Each row was made from one walk, in order. Every step used is in the known rows, and no mark comes twice. Write each row's walk.
In the rows, zero is written as 128.
Known rows:
geme-subek-korab-zibog-zatizir: [104 148  92 159 137 140 153 174  29  64 117 113  88 122  86  93 105 148
 118 133]
geme-subek-dovil-pemo: [110 144 123 234 122 125 173 129  71  61 130 104 119 141  82 107  98  91
  95 166]
mikop-pemo-korab-subek: [178  82 150  96 125 133  88 165  44 138 141 125 102 105 183  61 118 137
 130 110]
zibog-korab-subek: [ 94  96 100 150 134 129 152 128 142 146 133 109  64  99 124 126 143 136
 158  99]
mikop-pemo-korab: [183  96 154 112 130 121  96 148  64 120 135 131 119 102 182  58 112 134
 114 118]
zibog-zofom: [122 135 128  98 134 137 152 139  65 155 140 143  96 100 129 172 133 127
 112 116]
subek-korab: [ 96 108 133 105 141 122 143 145 117 102 122 107 134 131 120  98 111 147
 109 131]
geme-subek-korab: [ 95 155 107 166 132 148 164 169  93  80 120 111 115 144  97 127 102 131
 121 145]
pemo-korab-subek-zofom-zibog: [158  33 169 141 135 116 103 149 158 132 152  97 113 143 139 131 130 132
 127 133]
dovil-pemo-korab-zibog: [158 108 174 130 139  75  98 113   6  89 149 104 137 120 134  23 112 115
 100 153]
subek-korab-zibog: [114 114 134  67 146 112 112 159  74  76 112 110 112 124 118  70 120 162
  88 137]
dovil-pemo: [127 133 150 146 131 106 143 109  54 125 137 116 145 135 112  65 107 119
 118 142]
mikop-pemo: [164 133 124  95 124 143 117 153  68 132 117 144 108 111 157  74 112 147
 111 113]
subek-zofom-zibog: [146  85 137 146 137 126 149 151 228 125 114 118 113 159  97 159 121 157
  95 137]
geme-subek-korab-pemo-mikop: [131 159 128 172 122 148 153 184  53  88 123 112 132 149 123 128  99 146
 126 143]
geme-subek-korab-zibog: [108 158 110 136 136 138 141 181  56  59 115 113  96 138  94 103 106 141
 100 151]
geme-subek-korab-pemo: [117 188 108 183 125 158 141 171  65  78 126 112 123 146 115 122 107 145
 132 140]
zofom-zibog-zatizir: [126  53 146 153 126 126 151  99 141 144 103 128  62 125  93 143 141 157
 136  92]
geme-subek: [120 173 106 187 122 152 153 153  99 101 127 129 109 142 103 148 113 115
 132 142]
korab-zibog: [145 138 131  77 132 114  90 146  73  97 117 132 103 118 123  90 135 147
 100 134]
pemo-korab: [150  83 163 146 134 101 103 119 119 111 150 111 142 118 161 108 129 109
 133 133]

Which walk is each row?
[104  98  89 168 141 130 166 151 172 139 140 104  82 105 115 132 130 145
 148 108]
zibog-korab-subek-zofom
[142 119 126 170 126 116 148 129 113 136 126 120 111 101 155 125 135 153
 148  98]
zibog-korab-pemo-mikop
[113  68 148 154 121 122 134 124  62 115 146  94 109 134 107  91 118 113
 117 143]
korab-subek-dovil-pemo
[141 144 129  51 137 123 113 159  25 120 128 143  77  94 124 127 140 145
  82 125]
korab-zibog-zofom
[ 87  72 116 188 133 109 169 105 115 114 135  91  74  97 105  91 129 119
 132 118]
zibog-korab-subek-dovil-pemo
[159  94 163  86 142  99  88 142  30 106 149 123 101  92 157 104 140 123
  97 132]
pemo-korab-zibog-zofom
[188  55 160 107 129 133  99 171  98 135 132 120  89 123 163  83 115 155
 110 116]
mikop-pemo-korab-subek-zofom-zibog
[138  64 135 126 128 144 130 168 174 154 132 111  89 157 104 159 131 159
 127 127]
korab-subek-zofom-zibog
[131 111 146 163 126 126 133  99 198 132  97 120  55 127 124 149 156 166
 129  95]
zofom-zibog-korab-pemo
[138  64 176 156 139  78 130 103  21  64 147  96 121 103 118  68 115  97
  62 158]
subek-dovil-pemo-korab-zibog-zofom
[139  33 165 158 126 107 101 126 104 103 158  91 121 120 150 111 133 102
 129 139]
pemo-korab-subek-dovil
[123 150 131 121 132 135 109 153  84 101 130 107 143 131 145  96 120 167
 133 124]
subek-korab-pemo
[151  54 186 157 136  93 127 124  81 128 154  91 127 145 119  70 109 126
 116 146]
dovil-pemo-korab-subek-zofom-zibog
[124 166  99 186 130 129 132 114 132 124 131 117  98  96 149 118 143 149
 157  98]
zibog-korab-pemo
[128  35 166 138 118 109 150 135  49 121 140  97 120 136 111  96 111 111
 111 143]
korab-subek-dovil-pemo-mikop
[129  77 122 173 145 117 172 136 252 123 111 112  88 137  96 155 126 160
 100 122]
subek-zofom-zibog-korab
[148  75 168 150 123 116 145 111 182 143  92 121  60 128 129 158 150 165
 121  97]
zofom-zibog-korab-pemo-mikop
